Each row was made from one small tree. The marks that hang from a mark follow it in brackets, in alphabetical order. Every link used is in the known rows. Write each row's tree.
Known rows
lepu[zadam[vunim[suviz]]]: [ -2.1 -24.4  27.7  18.0  13.8  13.3   9.5 -11.8 -14.1  -0.4  -6.6 -21.2
 -65.7  15.0 -12.1 -26.0  -9.5  -5.8   8.1  -7.2  10.5]
suviz[kozin zadam[vunim[femi]]]: [ 10.2  -2.9   3.0  30.8   4.8  10.1   8.0  26.7  -4.6  11.3 -38.1   9.7
 -77.2  25.9 -47.6 -10.6   4.5  13.1 -15.6  -7.7 -18.2]
vunim[suviz[kozin[femi] zadam]]: [ 26.5  21.6 -18.5  -2.5  16.5  26.7  25.4  45.7 -19.4   3.7 -20.0   3.7
 -49.7  14.0 -26.2 -23.0 -11.0 -14.7 -14.4  12.2  -5.0]
kozin[femi]: [ 16.9  -8.7 -14.7   5.8  33.7  29.7  -6.1  30.9  -9.3   2.2   1.7 -24.8
 -41.8   1.5   6.1  20.8  -7.3 -13.7   9.0  -3.3  10.1]
gese[femi[fekag suviz[zadam[vunim]]]]: [ 42.4  -7.3  26.3   4.5   4.3  14.0 -37.8  27.2  29.1  22.3  10.6 -20.0
 -35.6  11.3 -58.1  28.9  26.7 -12.5  12.3  25.6  -1.7]
gese[femi[fekag suviz[kozin zadam]]]: [ 53.8  17.1  -3.1   7.9   8.9  28.4 -28.8  51.2  23.2  25.1  -9.9 -16.9
 -21.9  -8.5 -52.6  16.1  24.8 -11.3   0.6   8.5  -1.9]
lepu[zadam[vunim]]: [ -4.8 -37.4  23.4  27.9  15.9  16.1  -8.3  -6.1 -14.5  14.3  -1.2 -18.8
 -70.0   5.6  -6.9   7.7  -6.8  -6.4  11.9  -9.7   5.4]
vunim[femi suviz[gese kozin zadam]]: [ 23.3  16.7 -16.1  27.2  14.7  14.6  29.3  51.5 -10.0  -5.4 -23.0  19.6
 -47.5  43.2 -20.2 -39.4  -8.7  11.9 -13.0 -22.5 -15.0]
lepu[zadam]: [  4.1 -28.6   2.9  32.4  22.6  26.5  -4.4  12.8 -17.1  10.5  10.2 -21.9
 -50.5  -9.9   0.5   4.4  -5.3  -5.3   8.2 -31.9  12.3]
lepu[zadam[vunim[suviz[gese]]]]: [ -2.0 -26.1  23.9  19.6  19.5   7.8   7.0   1.1 -16.0   2.3   2.9  -6.4
 -61.8  40.2  11.9 -15.0 -24.1 -10.5  18.2  -1.1   0.0]
gese[femi[suviz]]: [ 34.2 -15.0  -1.1  16.0  17.7  30.9 -31.9  35.3  16.9   9.0  12.6 -34.6
 -29.1 -14.6 -22.4  14.2  19.3   0.4  24.6  -6.0   9.9]
gese[femi[fekag]]: [ 47.8   4.8  -4.2  10.2  28.9  14.5 -34.9  15.4  31.3  11.0  -0.3 -51.6
 -24.1  10.6 -18.5  11.5  22.9  -4.1  16.9  -7.1  27.1]
gese[femi[suviz[fekag kozin]]]: [ 34.3 -14.3 -12.3  20.0  15.7  27.6 -30.8  47.4  24.7  23.6 -28.6 -31.6
 -28.5  -5.4 -14.6   3.5  -4.8  -9.6  37.7  -4.0 -10.3]
zadam[vunim[suviz[gese[femi] kozin]]]: [ 31.7   5.6   3.8   7.4  21.0   1.8 -12.5  16.4  16.9   9.2 -34.4 -18.6
 -57.3  56.0  -5.1 -28.6  -9.5   3.3  21.7  29.3  -1.4]
lepu[zadam[vunim[femi suviz[kozin]]]]: [-11.2   5.2  22.5  24.5  11.6   8.4  32.5  -3.9 -15.8  -4.0 -44.5 -14.0
 -70.0  20.5 -16.5 -54.2  -2.2  14.6 -10.5 -23.7  -6.7]
kozin[femi[fekag suviz[vunim]]]: [ 37.7 -10.4  -8.8  -2.8  25.5  47.5 -16.9  51.5  14.4  12.4  26.0 -35.2
 -14.2  -4.9  -0.3  53.5   3.8 -40.3  19.5 -17.1  -5.3]
femi[fekag suviz[gese kozin zadam]]: [ 43.0   2.8 -15.1  16.4  14.9  35.0 -17.3  64.8   5.1  23.5  -8.9  15.8
 -19.4   9.2 -17.9  37.9  -6.6 -26.9   4.5   2.3 -10.9]
femi[fekag suviz[zadam]]: [ 41.2  -9.7  -2.3  14.8  10.2  37.6 -19.2  46.0   8.7  10.7  14.0  -3.8
 -19.6 -14.5 -40.8  35.6  12.2 -20.7   1.6 -10.9   6.7]
kozin[femi[suviz]]: [ 16.5 -12.2  -9.3   1.9  26.1  44.8  -9.8  45.3 -11.1   2.5   8.3 -18.5
 -27.9 -21.8  -0.6  33.6  -2.1 -19.3  15.0  -1.2   2.9]
vunim[femi suviz[gese kozin] zadam]: [  7.3  22.9  -4.0  31.0  23.9  11.9  11.0  23.4 -12.2 -34.2 -46.5   1.9
 -43.0  33.2   5.7 -27.4 -19.3  22.0  -5.4 -46.0  -7.5]
vunim[femi[fekag] suviz[kozin zadam]]: [ 35.2  35.4 -10.2  17.0  12.6  15.5  25.3  33.1   5.9  -8.1 -35.0  -5.4
 -33.8  20.1 -45.7 -38.9  13.4   6.8 -25.9 -26.4   2.6]
kozin[femi[fekag suviz]]: [ 29.5   5.2  -3.6  -7.8  30.0  42.3 -17.3  40.4   5.1   4.9   4.3 -29.2
  -8.1 -17.4  -1.5  43.9   4.9 -30.2  13.2  -1.4  10.4]
femi[suviz[fekag gese kozin vunim]]: [ 31.9 -42.8 -30.4  36.6  16.4  40.9 -18.0  73.8  16.7  26.6  -5.2  -4.6
 -34.3  22.1  20.1  36.2 -37.6 -33.4  45.4 -26.8 -34.9]
zadam[vunim[femi suviz[gese kozin]]]: [  9.2   7.3   1.5  19.9  19.6   7.4  18.5  15.9  -0.1  -9.1 -50.3   1.2
 -60.4  54.4   0.7 -35.9 -16.4  13.4   5.0  -7.5 -10.8]
femi[suviz]: [ 22.5 -26.6  -8.9  20.9  16.6  43.7 -19.2  36.8  -0.9   3.1   3.4 -14.2
 -31.8 -24.7 -13.1  27.4   3.7  -7.5  19.9 -17.2  10.6]
suviz[gese kozin[femi]]: [ 21.7   3.4 -27.0   5.8  37.4  29.6  -3.5  48.0 -14.1  14.6 -20.9  -4.1
 -40.5  25.7  29.1  21.0 -26.4 -17.9  14.3   9.3  -7.3]

Write each row's tree
[ 30.3  34.9 -10.8  13.5  24.1  19.4  19.6  17.7  11.6 -13.6 -51.1 -26.6
 -25.9  15.4 -18.5 -38.8   8.6   8.7 -12.1 -33.0  16.2]	vunim[femi[fekag] suviz[kozin]]
[ 15.8  -5.3   0.7  26.0  24.7  17.6 -11.2  13.3 -11.8 -30.2  -9.3  -3.5
 -38.7  27.1   9.2   1.6 -24.9   1.6  12.3 -29.0  10.2]	vunim[suviz[gese] zadam]
[ 21.9 -43.7 -19.8  46.5  25.6  15.2  -1.8  52.8  18.7   8.5  10.5 -19.2
 -44.7  54.4  23.6  11.4 -26.6  -6.5  38.0 -57.9 -29.4]	suviz[fekag gese vunim[femi]]
[ 28.7 -26.0 -18.1  29.5   4.6  35.7 -10.0  65.5   1.7  22.9 -22.6  10.7
 -40.7  -8.0 -31.7  15.3 -20.0 -19.8  15.7  -9.5 -23.2]	femi[suviz[fekag kozin zadam]]
[ 55.6  16.5 -12.7  14.9  21.2  10.0 -25.9  47.7  20.8  28.7  -9.2 -11.3
 -29.4  40.7 -22.4  13.2   6.0 -10.5   5.6  12.9  -2.8]	suviz[gese[femi[fekag]] kozin zadam]
[ 49.0   0.0  -6.1  13.5  35.2   9.8 -39.0  26.1  29.8  13.1   7.9 -39.5
 -16.4  37.0   5.6  22.2   7.5  -9.4  27.7  -0.7  16.8]	suviz[gese[femi[fekag]]]
[ 17.4 -35.4   0.4  33.9  10.2  44.4 -29.2  33.7   1.0 -11.4  20.7 -16.1
 -41.3 -18.4 -13.9  49.7  -5.0 -11.8  17.6 -50.4  -7.1]	femi[suviz[vunim[zadam]]]
[ 17.8 -46.2   5.4  30.1   8.6   6.9 -12.5  25.6   8.0  19.9 -10.9   1.4
 -72.1  31.3 -31.4  16.4 -23.6 -15.2  21.7   5.6 -15.1]	suviz[fekag zadam[vunim]]
[ 38.7   6.0 -14.8  12.0  18.7  45.1 -19.9  37.5  11.5  12.5 -32.3 -17.9
 -15.1 -23.0 -15.5  28.3   5.0 -18.6   9.0  -9.1  12.3]	femi[fekag suviz[kozin]]
[ 20.9 -15.7 -14.4  39.1  15.4  34.3 -20.8  25.8  -1.5  -3.9 -19.8 -15.9
 -58.4   0.8  -9.8  27.2 -13.3  -4.3   4.2 -44.7  -5.4]	suviz[kozin vunim[zadam]]
[ 51.1  -9.5 -17.3  18.9   2.4  45.6 -13.5  65.3  16.8  27.9   5.9  -2.3
 -29.4  -5.5 -41.6  38.3   8.9 -32.2  -0.7 -19.6 -14.1]	femi[fekag suviz[kozin vunim zadam]]
[ 20.9  -8.2 -23.7  13.8  20.1  23.2   5.8  59.1  -6.3  24.4 -25.1   1.0
 -52.3  17.7 -12.7   9.9 -30.1 -24.5   7.3   5.8 -24.1]	suviz[fekag kozin[femi] zadam]
[ 18.8 -32.3   1.7  24.9  -2.5  24.5 -12.9  47.6   5.8  28.6 -32.1  13.2
 -60.4   7.5 -38.9  19.8 -22.7 -20.6  20.1  14.7 -30.9]	femi[suviz[fekag kozin zadam[vunim]]]
[-17.1 -24.2  27.6  34.4  16.0   7.6   7.8  -3.9 -13.1   3.6  -7.8 -21.1
 -69.6  15.5 -10.7 -11.1   3.4  14.6   1.7 -33.9  -5.2]	lepu[zadam[vunim[femi]]]
[ 18.8 -26.6  -7.2   9.9  14.9  33.0  -5.1  68.2  -5.3  16.4  12.9   0.8
 -35.0  -2.6 -17.4  31.6 -21.0 -30.2  20.7  -0.3 -25.8]	kozin[femi[suviz[fekag zadam]]]
[ 14.4 -10.8  -8.4  29.3  22.4  11.1  19.4  22.4   9.2 -18.4 -23.7 -25.7
 -39.3  25.9  -5.6 -41.8 -13.2   8.5  16.9 -46.1   0.5]	vunim[femi suviz[fekag]]
[ 37.0  34.6 -18.4 -12.1  38.7  23.5   8.0  36.5   0.2   1.0 -30.6 -16.0
 -16.6  37.8  23.2  -3.2 -23.1 -27.8   5.6  11.4   7.6]	vunim[suviz[gese kozin[femi[fekag]]]]
[-19.1 -27.3  34.4  30.0   9.9  22.3   3.5  12.1 -12.7   5.2   0.0 -14.9
 -55.8  -7.5 -16.5   0.5   8.7   8.4   7.1 -32.1 -12.7]	lepu[zadam[vunim[femi[suviz]]]]
[  4.4  11.8  -3.9  36.3  18.2  10.9  12.6  16.4  -0.4 -31.8 -64.8 -14.3
 -44.8  19.7 -10.3 -39.7 -25.7  17.8   3.4 -57.1 -11.8]	vunim[femi suviz[fekag kozin] zadam]
[ 27.9 -38.6   6.3  35.6  11.5  24.0 -46.2  40.4  28.6   1.8  18.4 -39.2
 -35.1   3.3 -13.2  34.7  -8.5 -11.3  43.3 -43.0 -23.7]	gese[femi[suviz[fekag vunim[zadam]]]]
[ 29.1 -38.2  10.1  25.4  14.4  -9.6 -31.3  36.8  24.1  29.1   5.6  -7.5
 -63.3  67.4 -16.3  12.4 -20.5 -10.7  39.5  22.4 -27.2]	suviz[fekag gese[femi] zadam[vunim]]
[ 20.1 -17.6  -2.7  23.2   5.5  18.7  -7.6  25.7  -5.7  22.2 -31.2   9.6
 -76.6  17.0 -44.1   8.8  -6.8  -5.7  -4.7  17.0  -7.9]	suviz[kozin zadam[vunim]]
[ 34.6 -56.6 -22.7  41.6  14.5  19.9 -11.7  66.3  11.6  27.0  33.8   4.0
 -52.2  52.2   1.3  32.7 -34.9 -28.9  33.6 -26.8 -31.9]	suviz[fekag gese vunim zadam]
[-16.5 -12.0  25.1  29.0   7.6  26.0   9.2  17.3 -13.7  12.7 -31.4  -6.5
 -58.3  -9.7 -16.9  -7.9   3.9   7.7  -2.2 -24.6 -20.3]	lepu[zadam[vunim[femi[suviz[kozin]]]]]
[ 15.7 -11.7 -13.1  35.5   5.3  29.1   8.3  66.8   2.4  12.2 -29.1  10.3
 -40.5   0.5 -35.4  -3.6  -7.6   0.2   5.0 -33.0 -33.2]	vunim[femi[suviz[fekag kozin zadam]]]
[ 25.5 -40.9  -9.0  29.3   6.6  32.5 -13.5  58.1   4.3  16.8   9.4   4.1
 -37.8  -6.1 -30.0  25.6 -15.5 -19.9  22.5 -15.7 -16.3]	femi[suviz[fekag zadam]]
[ -2.2  -7.3  31.7  25.7  20.0   5.4   0.9  -9.4   4.0   4.1 -12.4 -31.4
 -49.2  18.2 -12.7  -1.4  10.4   4.0  -1.6 -33.1   3.1]	lepu[zadam[vunim[femi[fekag]]]]
[ 16.9   2.7 -18.3  28.8  19.5  14.4  24.7  30.3   7.9 -10.7 -55.1 -19.2
 -42.0  23.1  -7.5 -52.0 -18.7   9.1  10.3 -38.5  -4.7]	vunim[femi suviz[fekag kozin]]
[ 32.7 -30.8  -3.2  21.2  18.1  23.9 -35.0  41.9  26.2  15.1   3.3 -39.1
 -26.2  -3.3 -13.1  12.1  -1.3  -9.7  45.7 -10.7  -4.7]	gese[femi[suviz[fekag]]]
[ 18.1  25.0   9.1  23.7  29.8   8.1  -0.9  10.8   5.8 -39.7 -20.0 -16.4
 -18.6  37.2   6.2  -8.3  -8.4  10.5  -1.9 -53.0   7.4]	vunim[femi[fekag] suviz[gese] zadam]
[ 30.7 -41.9 -26.1  32.5   9.9  45.5 -15.6  60.9  16.9  23.7 -13.5 -17.5
 -37.7  -4.3  -2.6  27.1 -22.8 -27.9  33.6 -31.7 -24.5]	femi[suviz[fekag kozin vunim]]
[ 14.9 -13.6  -1.5  29.7   6.2  32.2   5.7  51.9  -6.9  -0.5  11.3   7.1
 -40.3 -11.8 -43.8   7.2  18.0   9.1  -5.8 -36.2 -11.7]	vunim[femi[suviz[zadam]]]
